Each row was made from one walk, in order. Every step used is in the known rows, and no mark comes twice. Write each row's walk.
Known rows
rerig > veku: [ 15  -2   7   9 -18   1   3   0 -10 -14 -22 -17  -6 -14 -14 -22  -5  -9
  14  22  36  -6  14  -4  -7]
rerig > veku > navu > zulov: [-26  -6 -30  -2 -20 -18  -4   9  32  -6 -12  -9   2   2  14  -1 -25  14
  22 -18  15 -18  15  -7   6]
segu > befiv > navu > zulov > kefef: [-40  -7 -22  -2  13 -16 -19   0  14   4  21   5   3   9   2  -8 -16  11
 -22 -29 -27 -10  -6 -21  10]
kefef > befiv > rerig > guput: [ 30  15  16  11   2  -4  -4  -6 -29   6   0  -1  11 -10  -5   8   4 -22
  -7  29   9  33  -5  33   2]
segu > veku > rerig > befiv > kefef: [ 38  14  20   3   8 -24  25 -10   3   8   6  23  -5 -12  -5  45   4  21
 -12  15  -2 -30  -6 -27  27]
befiv > rerig > guput: [ 37  17  20  22  -6 -13  -2 -12 -24   2   2  -8   9   1  -2  18   4 -26
  -9  41  19  34  -7  23  11]
navu > zulov > kefef > befiv: [-44  -7 -18 -21  23  12 -20  14  -6   8  -3  11  12 -24 -13 -20 -16  14
  -3 -30 -13  -4   6  -2 -11]
guput > rerig: [ 37  10   8  15  -6 -10   9  15 -23 -13 -11 -14  10  21  -6  10  -4 -14
 -24  32  38  29  14   5  18]
navu > zulov > kefef > befiv > rerig > veku: [ -2  11   0  -7 -11  18 -17   4  -3   0 -11  -2  -2 -35  -3 -26   4  -3
  28   4  -1  14   2   4 -15]
dibi > befiv: [ 11 -11  21  -2  33  36  23   8 -17  33  -4  -5   4  11  -6   8  21 -42
  -3  15  22 -19  -4 -29   1]
kefef > befiv > navu: [-16 -11  -6  -4  35  26  22  11 -15  21  29  -4  -1   0  -1  -5  13  -5
 -17 -15 -26 -20 -14  -6 -21]
segu > befiv: [ 15 -16   4  11  16   1  -2 -18   7 -14   2  18  -4  49 -11  -9   1   3
 -20  -9  -6 -10   9  35   5]
veku > segu > befiv > kefef: [ 20 -11  14  -8  25 -12   5 -18  16 -17  -7  26 -12  57  -3  18  -7  20
  -2 -13 -22 -31  -7   8  19]
segu > veku > navu > zulov: [-42   4 -29  -9 -21 -16   5   2  43  -2   1  -2   2  20  23  20 -20  20
  -9 -26  -1 -15   2  -8  11]
rerig > befiv: [ 43 -11  11  31   9  -2  26   2 -15   7  15   7  -5 -17 -21  19  25   4
  21  17  30 -17  16 -15   2]
segu > veku: [-16  19   9  -5 -21   3  21 -15  12  -6   4  -4  -6  23   5  20   6   3
 -51   8   2   0 -10  -6   2]
befiv > rerig > veku: [ 24   9  15   8 -16  18   0  -4  -7  -5 -11 -12  -5 -18  -3 -15  15 -13
  25  28  17  15   2   2 -12]
guput > rerig > veku > segu > befiv: [ 36 -18  13   9 -21 -18  -2 -18  13 -42 -19  11 -22  56  -3 -17  -2   4
  -8 -10  -1  -6  17  50   4]
guput > rerig > veku > navu > zulov > kefef > befiv: [-36  -2 -27 -24   0  -4 -19  24  -5  -3 -18   4   9 -27  -9 -30 -22  18
   6 -26  -1   0  16   9  -6]
navu > zulov > kefef > befiv > rerig: [-17  10   0 -14  21  37 -16   3  -2  18  15  13  10 -18   4  -2  17   2
  14  -9 -29  25 -13   3 -14]
zulov > navu: [ -1 -11  -7  22  16   4  23   1 -14  11  -3 -20  13 -21 -10  25   0  26
  14   8  24  -2   5 -11 -22]
kefef > befiv > rerig: [  5   8  12  -8  24  49   0   0 -10  18  12  10   8  -9   1   3  29  -6
  16   5 -19  24 -12  14 -21]

Which walk is each row?
[-44  -5 -21  -3  11 -13 -15   5  10   8  21  -3   5  -5   3  -3 -16   8
 -17 -21 -18  -7  -8 -35   8] | befiv > navu > zulov > kefef
[ 19 -21  20   3 -36  -6   8 -13  10 -37 -25 -14 -23  17   2  -9   0  -2
  21   4  20 -12  10   4 -12] | rerig > veku > segu
[  2  -8 -16  -4 -27  -3   7   1  17 -15 -19  -5  -8  15   8 -17   5  15
  35  -1  11  -8  13  27  -6] | segu > befiv > rerig > veku > navu
[ 43  10  22  23 -27 -48   0 -19 -23  -8 -14  -8  12 -17  -2  19 -25 -22
 -44  41  32  17   7  23  21] | veku > rerig > guput
[ 14   0  20 -15  49  18  21   6  -9  28  -5  10   4  19  -6  27   6 -15
   4  12   3 -34 -16 -42  20] | dibi > befiv > kefef
[ 35 -12  20   7 -43 -16   7  -4   3 -43 -29 -17 -21  21   3  -8  -2  -6
  13  13  28   3  15  11  -3] | guput > rerig > veku > segu
[-20  -5  -9   2  31  12  12  10  15  33  30  -5   4  10  18  18   0 -21
 -13 -19 -17 -25 -15 -38   6] | dibi > befiv > navu > zulov
[-23   7 -10 -18  14  32 -14   6   5  16  10  12  10 -14   8  -3  15  10
  22 -15 -28  20  -9   8 -14] | veku > navu > zulov > kefef > befiv > rerig
[-24  -2 -16   4   1 -25 -11   2   9  10  24   4   4 -25   4   6 -12  11
 -19 -17 -18 -11  -3 -35  12] | veku > rerig > befiv > navu > zulov > kefef
[ 30   6  13   8 -13  14  -6 -11   0 -11 -10   0 -10   1  -4 -22  15  -8
  19  17   3  11   4  23  -8] | segu > befiv > rerig > veku
[ -2  25  -4  -3 -18 -21 -10  -4  -7   3   0   2   8  -9   7  11  -7  -5
 -15   8  -5  29  -8  30   9] | segu > veku > navu > zulov > kefef > befiv > rerig > guput
[-35   0 -31  -8 -21 -32 -21  15  13 -12 -13  -7   6  -7   2 -14 -30  18
   3 -14  11   2  13 -17  16] | guput > rerig > veku > navu > zulov > kefef
[-30 -11 -11  -9  33  18  12  12 -16  20  29  -2   0  -7  -4 -13   8   1
 -19 -20 -32 -17 -14 -13 -19] | zulov > kefef > befiv > navu
[-34 -11 -19  -4  -6 -23 -20  -3  20 -10  11   1  -9   8   6 -16 -17  12
 -12 -31 -26 -13  -4 -15   6] | rerig > veku > segu > befiv > navu > zulov > kefef
[ 16   9  10  -3  -8  27  -4   2 -12  -1 -13  -5  -4 -29  -7 -24  14  -9
  28  16   7  13   3  12 -21] | kefef > befiv > rerig > veku
[ 28 -14  29  -2 -27  15   9 -11   9 -19 -17 -10 -23  14  10  -4  20 -17
  31   8   7  -3  -2   1 -15] | dibi > befiv > rerig > veku > segu
[-20   2 -20   7   6 -24  -9  13   2   6  23   0   4 -11   0   3 -10   8
 -14 -13  -9  -1  -1 -33  17] | guput > rerig > befiv > navu > zulov > kefef
[  5  15  -4   2  -7 -19 -14   0 -14   5  -2   1  12 -13   2   6  -9  -8
   0  11   2  27  -3  29   8] | veku > navu > zulov > kefef > befiv > rerig > guput
[-30  16  -9 -24   3  29  -9   2  11  14  12  13   6 -11  13   2  17  13
   5 -17 -36  21 -15   9 -13] | segu > veku > navu > zulov > kefef > befiv > rerig
